Each row was made from one walk, in order. Every step used is in the known rows, and no mark comes twice. Write each row's walk.
Known rows:
zusi, buzo, moza, bigu, zefiz: [ 26 -18  -7  15  13   5   9 -15  14  -2  32   4  -1  -3  -1  12 -11   4
  -1  10  -5  -3 -14 -14  31   5   2  18  17  15 -39  -1  -1   5  -6  15
   9  -3  -2  -8   3  12   4  16   4]
mafomi, sifa, zusi, buzo, moza, bigu, ketel: [  5  -2  -9 -14  -3   7  33   6   3   4   5  18   7 -13 -13  -6 -31  -8
  -5   9  -1  -6  -1  10  30   4   5   5  18  19 -25   8  -1   9   1 -13
  17  14  24 -23  -2  -1   7  22   9]
mafomi, sifa, zusi, moza: [ -4  15   6 -23  -9   0  16   3  -5   5   0  12  -1   4  -9  -8 -28 -11
   1  -6   6 -12   2   5   5  -2  13 -14  -4   1  -5  -1 -13   5   5 -28
  14   3  24 -22  14 -22  22  30   8]
sifa, zusi, buzo, moza, bigu, ketel: [ 13 -11  -7  -7   9   4  36  -3   5  -5  15   9   5 -10 -14  -5 -15  -7
  -8  16  -1   1 -12   6  26  -1   5   7  20  15 -20   9  -4   7   2   3
  10   6  23 -10  -8   5   4  20  -2]
ketel, zefiz, bigu, moza, zusi, mafomi: [  2 -19  -6 -15   3  31  20  10  17 -15  20  13 -10   2  18   6 -25   3
  -9  27 -14 -21  -3   9  -7  16  -5 -10  13   0  -4  21   5 -18  -8   4
  15  -8  -4 -16  17 -10  -8   7   0]
ketel, zefiz: [  3   2  -3  -5  -3   7  17   6  10   0   0  14  -2  -8  -1  -9  -1  -1
  -1   4  -5  -5   4   2 -11   3   8  -4  -4 -11  -2   0   0   2  -1 -11
  -8   8  -4  -1   4   2  -3  -6   7]
ketel, zefiz, bigu, moza: [ -2 -21   2 -19  -7  17  15  15  21  -5   4  11  -3 -16   2  -4  -7  -6
  -3  13  -8   2  -6  10   5  12  -1  -5   1  -9   4   2   3 -23  -3  -1
  -1   5  -1 -15  24   3   0   1  -3]
ketel, zefiz, bigu, moza, zusi, sifa, mafomi: [-12 -14   3 -11   5  27  37   6  27 -32  22  20 -13   9  22   1 -18 -16
 -20   9  -7 -10   7  18   1  11  13  -1  10   4  -7  18  -3 -20 -14   6
   6   5   9 -12  14 -10   1  20   5]
ketel, zefiz, bigu: [ -6  -7  -1  -1  -9  14  13  12  14  -5  -5  13   0  -3  -5  -3  -3 -15
  -1   6  -1  -3  -2   8  -1  14   2   0   0  -4   6   2  -6 -13 -17 -11
   4  -2   1 -11  16  11   0  -2  11]
mafomi, sifa, zusi, buzo, moza: [  3   1   7 -13 -10 -15  26   3  -1  16   8  22  -5 -11 -13 -10 -17   6
  11   9  -3  -8  -4   9  16  11  14   2  11  14 -27   1 -22  -2  -3 -10
  28  14  20 -20   2  -7   7  22   9]
buzo, moza, zusi, mafomi: [  2  -7  -6   0  -2   5  14   0  13   0  30  -4  -8   8  16   9 -14  16
  -1  13  -2 -14  -6  -2   2   8  -9  12  20  18 -24  20 -13  -5  -8  -4
  27 -12  -4  -5 -14  -3 -10  16  12]
sifa, zusi, buzo, moza, bigu, zefiz: [ 23 -14  -5   0   9   0  22 -21   7  -7  30   9   0  -7  -8   1 -18   9
   6  21  -4  -6 -14  -7  31   8   8  13  19  16 -37   6   0   3  -4   8
  21   6  13  -8   0   4   8  23   3]
zefiz, ketel: [ -7   7  -3  -2   2   4  -3  11  -4  -3  -7   4   3   0 -15   2  -7  -7
   0   7  -1   3   5   0   3  -8   1 -10  17  -5  13  13  -6   3  -3   5
   8  10  -2   4  -6   4  10  -9  -5]
mafomi, sifa: [ -5  10   0  -5  -8   0  -1  12  -7   8 -12  13   3   0   2   1 -12  -3
   1  -6  -1  -5  11   4   2   4   0  -9  -2   0  -1  -2   4  -2   0 -18
   9   7   1 -17   8  -8   4   5   8]
buzo, moza, bigu: [  9  -7  -9  -3   7   9   1  -1   8   7  15  -1   3  -9  -6   5  -2  -3
   2   4  -2  12  -6 -16  17  12  -9  15  17  10 -27  17  -4   6  -5  -5
   8   3  -2 -15 -15   9  -5  13  15]
zefiz, bigu, ketel: [ -9  -6  -8  -3  -9  18  12  10   6 -11  -7   0   6   0  -3   0  -5  -9
 -12   2  11   0 -10  16  13   1 -15  -4  -1   7  22  -2   5 -19 -12  -3
   6  -9   9  -5  15  15   1   1  -3]
sifa, mafomi: [ -4   8   4  -5   9  -8   5 -17   9 -10   3  10   0   1   1  -5  -6  -3
   1  -5   2 -12   7  -6  -2   2   8  -2  15  -4  -1  15  -2  -4   2   1
  12   4  -3  -1  10 -11   1  -3   6]
zusi, sifa: [  3  -1   8   6  -1   5  20   2   1  -9   1   5   4  11   6   2   1  -3
 -13  -7   4  10   3  21   2  -3   9   4  -3   6  -3  -6  -3   0 -11  11
  -4  -2  14  -2  -3   9   3  16   1]
buzo, moza: [  2  -6   2  -3  -5  -4  11   2  10   7   8  -2  -7  -7   3  -4   0   7
   8  -3   4   9 -10   0  10   5  -3  10   8   7 -13   5 -11  -6  -6  -5
  12   2   0  -2  -9  11  -2   6   6]
sifa, zusi: [ -4   3   0 -12   0  -3   9  -8  -5  -3  -2   9   1  -6  -9  -8  -9  -3
   9   8   1  -2  -4   6   6  -1   6  -6   3   1  -1   7  -4  -2   3 -10
   7   9  16  -4  -6  -8   6  12   1]
buzo, moza, bigu, zefiz, ketel: [ 10  -4 -12   3  13  18  -2   2   8 -12  18   2   4   0 -14  12 -16  -3
   5   5  -4   5  -8 -18  27   1  -9  12  26   1 -17  23  -1   1  -8  -1
  18   9  -7  -4  -5  16  14   5   8]
bigu, ketel: [ -8  -2 -12  -2  -6   7  15   7   4 -10  -4  -2   6  -6   5  -8  -4  -4
 -11  -4   3  -3  -4  13   5 -10  -7  -4  -4   4  12  -8   8  -1   1  -4
 -10  -6   6   9   3   5   6  -4  -4]
buzo, zusi, moza, bigu: [  2   0 -10  -2  -2  14  -8  -6  12  10   9  -3  -7   1  -6   0 -18 -13
  -8  -2  -9  -6  -2 -13  16   7   3   7   3   0 -18  17 -17  31  -5   2
   6  -3   4 -20  -3 -15   4  32   6]
moza, zusi, sifa: [ -2  -5  -4  13  10  16  17  11   1 -14  11  -3  -5  23  22   6  -2  -6
 -21   3  -4   0   5  11  -2   0   6   5  -6  17 -12   4  -4   3 -14   7
  -1  -3  11   1 -11  -2   3  16   4]

Which walk is each row?
[  1 -12  -9   1   5   5  10   6  10  -1  24  -7 -14   3  17   5  -5   6
   3   2  -6   1 -10  -9   7  12  -7  15   8  18 -23   8 -16   0 -12  -8
  11   1  -4   0 -21   3  -1  14  10] | buzo, moza, zusi
[ -3 -23  -8  -9  -1  26  14  18  16 -15  16   8 -11  -3  18   2 -15 -13
  -8  19 -17  -3  -2   5   0  17  -3  -3   0   0  -4  12   4 -17  -8  -6
   1   2  -3 -10   9  -2  -2   2  -1] | ketel, zefiz, bigu, moza, zusi
[ 10 -24   0   0  14  -1  14  -3   1  -3  28   4 -11   3  13  11 -14   4
 -13  21 -18  -9  -2   1   1   4   1  -3   9  11 -19  -1  -2   2   7  20
  -3   0  -2   2  -2 -15  -5  10 -21] | bigu, moza, zusi, buzo
[  1  10  -8   7   5   6   3   2  -4 -18   4   3  -2   7  -9   3 -15   1
  -1   6   1  -8  -1   0  13 -12  -5 -12   9 -12   7   4   7  -7  -3   9
  10   7  -6  14   3   6  22  -4  -8] | bigu, zefiz, ketel
[ 17  -6  -1  -4   6   2  20  -9  -1  -2  18  19   1  -7 -11   3 -30   4
   2  13  -1 -16  -7  -7  35  11  11   6  19  17 -41   6  -1   1  -4  -4
  23  10  12 -22  12  -5  15  27   8] | mafomi, sifa, zusi, buzo, moza, bigu, zefiz
[ 11   3 -14   9  17  18 -11  -2  -1 -18   2   0   9   6 -15  16 -21  -9
  -7   9  -3  -4   5 -15  20  -8  -5  -6  17  -6  -4  18  11   9  -3   4
  13   3  -7   2   2   5  15  -4   1] | moza, bigu, zefiz, ketel
[  4   0 -10 -20   8  25  39   2  14 -15   3  11   2  -6 -10 -19 -30 -21
 -15   5  -2 -14  -3   5   7  -6  13  -5   0  -3  -3   7   8  15   1 -27
 -11  -3  19 -13   6  -3  14  19   8] | sifa, zusi, moza, bigu, ketel, zefiz
[  3  -5  -3 -19   1  17  12   9  -4  -5  13  10  -4   5  21   9 -30   7
 -12  16 -15 -23   8   9  -2   4 -10 -17  11   6 -15  20  10  -4   4  -3
  19  -5  -3 -19   5 -30  -4  11   2] | bigu, moza, zusi, mafomi, sifa
[  5  -4 -15  -2  10  20   5   0   2 -11  -1  -6  15   0  -2   5 -10 -14
 -14  -1   1   1   4  -3  11  -7  -9   0   5   6   0   5  16  10  -2  -2
  -5  -7   0  -6  -2   5   2   2   0] | moza, bigu, ketel
[  9  -8  -4  16  13   1  10  -2  -5   0  24   6  -7  11  12   8  -5  -2
 -11  16 -17 -14   3  -5  -1   3   9   0   3  10 -18  -4  -9  12  -6  10
   5  -5   5   4  -3  -7  -4   6  -6] | moza, zusi, buzo
[  1 -19  -9  -8   7  11   8   3   2 -10  19  -4 -14   3  23   5 -16  -2
  -9  10 -14   0  -2  -5  -2   6  -6  -2   4  10  -7  10   5  -5  10   6
  -6   3  -6  -1  -9 -16   3   7  -8] | bigu, moza, zusi
[-10 -23   5  -9  11  19  22  -3  16 -26  22  12 -10  10  28   7 -12 -11
 -24   9  -1  -3   3  18  11  11   2   0  16  13  -3  23  -5 -22 -11  15
  12  -5  11 -11  11 -13   0  22  -1] | zefiz, bigu, moza, zusi, sifa, mafomi
[ -6 -18   4  -5  17  11  27 -13  10 -28  25   7 -13   7  28   2 -15  -3
 -23   3  -8  -6  12  11   3  -2   8  -1   9  12  -8  20  -2  -9   1  20
  -1   4  13  -4  -8 -23   1  19  -3] | bigu, moza, zusi, sifa, mafomi
[ 23  -3  -7   7  13  15  -1 -13   6 -14  21  -7  -1   9  -1  14 -21  -5
 -11  -4  -1 -10  -9 -14  17  -2  -1   5   1   2 -18  -2   7   9  -2   1
   1 -10  -1  -4  13  -1  21  22   9] | zusi, moza, bigu, zefiz
[  5  -9   8  -7  -3 -17  30  -9   3   7  17  12  -4 -10  -9 -13 -11   9
   9  14   2   0 -14   6  17   4  11   7  17  13 -24   1 -22   1   0   5
  16  11  17  -3  -8   3   1  18  -2] | sifa, zusi, buzo, moza
[ -7   4  12  -2   8   0  23 -15  11 -18   4  14  -2   6  10  -6  -4  -4
 -17 -10   6  -2  12  14   4  -9  18   1  11   3  -2  12  -6  -4  -3  16
   5   2  19  -2   2  -4   1  10   5] | zusi, sifa, mafomi
[ -4  -3 -15  -4  -8  16  32  13  14  -8  -8   9  -3  -6   0 -15  -5  -7
 -10   1  -4  -6   1  16  -2  -4   0  -5  -8 -11   6  -8   6   2   0 -15
 -17   2   0   5  11  10   0 -11   3] | bigu, ketel, zefiz
[  7  10 -19   4  -1  26  -9   2   8  -6  15   2  -6   9 -12   7 -30 -12
  -7   0 -14 -11  -2 -19  32  -5   3  -1  12 -10 -11  18 -13  27 -12   5
  15   1  -1  -6   1  -5  24  26  -2] | buzo, zusi, moza, bigu, zefiz, ketel
[  1  11   4  -9  -7   1   2   4  -4   5  -4  14   7   2  -1   5 -18  11
  -3   2   0 -19  13  11  -1  -2  -2 -15   8  -2  -7   9   5  -2   1  -5
  26  -4   5 -19  14 -12   0   6  10] | zusi, mafomi, sifa
[  6 -12 -20  -5   0  24  34  15  20  -7   9   7   3 -15  -4  -9  -9  -9
  -7   1  -4   3  -1  -1  15   7  -4  15   5   2 -17   8   8   6  -7 -17
  -9   1  -1 -12  -6  17  -8   4  16] | buzo, moza, bigu, ketel, zefiz
[ 17  -8 -11   8  15  19  -9 -12   0 -13  11  -1   5   3  -1  15 -11   0
  -3   3   0  -4  -2 -13  13   3  -2   4   3   0 -17   8  17   2   0   3
   0  -2  -9  -4   5   0   6   6   7] | moza, bigu, zefiz
[  3   7   6 -16  -6  -6  14  -7   3  -6   7   2  -8   3  -8 -14 -15  -5
   1  -1   6  -5 -10   3   4  -3  12  -8   0   2  -3   0 -12   5   4  -9
   6  -6  22  -4   0 -13  17  26   3] | sifa, zusi, moza
[ -5  10   0 -17  -7  -4   7   7 -13   3 -15  16   1  -2  -6  -6 -19  -5
  10  -1  -1 -14   5   7   4   2   7 -15  -2   4  -4   7   1  -3   2 -22
  17  12  13 -17   2 -18  12  14   9] | mafomi, sifa, zusi
[  0 -26  -7  -7   5  19  -2  13   7 -11  20  -5  -8   7  19  13 -12  -9
  -3  16 -11  -1  -9   4  10  14 -14  -6   4  10   1   9  -1 -19  -8   5
   9  -4   0 -10   3 -10  -1  12  -6] | zefiz, bigu, moza, zusi
[ -5 -10  -5 -21  -6  33  18  21  13  -7   8  20  -3   1  18   9 -32  -5
  -9  22 -18 -26   8  16  -3  19  -1 -17   9  -4 -10  16   6 -19  -7 -11
  25  -4  -1 -33  25 -17  -3   8   7] | ketel, zefiz, bigu, moza, zusi, mafomi, sifa
[  1   5   8  -8  -4 -12  20  -4 -13   5  -6  26   4  -4 -12  -2 -23  -2
   4  11  -6 -15   8  13   7   1  19 -14   4   2 -12  -3 -13   3   3  -3
  19  15  22 -17  10 -17  10  14  -3] | mafomi, sifa, zusi, buzo
[-11  19  -6 -11 -21   7  -2   6  -1  12  -9  15  -3   0  -5  -2 -24  11
   0   5 -10 -23   8  14   7   8   1  -2   0   0 -11  19 -12  10  -6  -4
  24   0   1 -22  10 -19  -5  12   8] | buzo, zusi, mafomi, sifa
[ 12   3   1 -14   2   0  17   0  -3  12  12  23   7 -10 -18   2 -26  -7
   7  10  -3  -6   3  -4  21  12  13   8  20  15 -38  15 -13   8  -2 -13
  29  17  19 -31  -2  -9   6  25  11] | mafomi, sifa, zusi, buzo, moza, bigu
[  6 -15 -19  -8   2  17  17   3  12  -4  10  -3   2  -6  -2   1  -8  -7
  -9  -4   4  15 -10  -3  19   3 -14  14  14   8 -14  12   4   5  -5  -5
   3   0   5 -15 -14  12   0  11  10] | buzo, moza, bigu, ketel
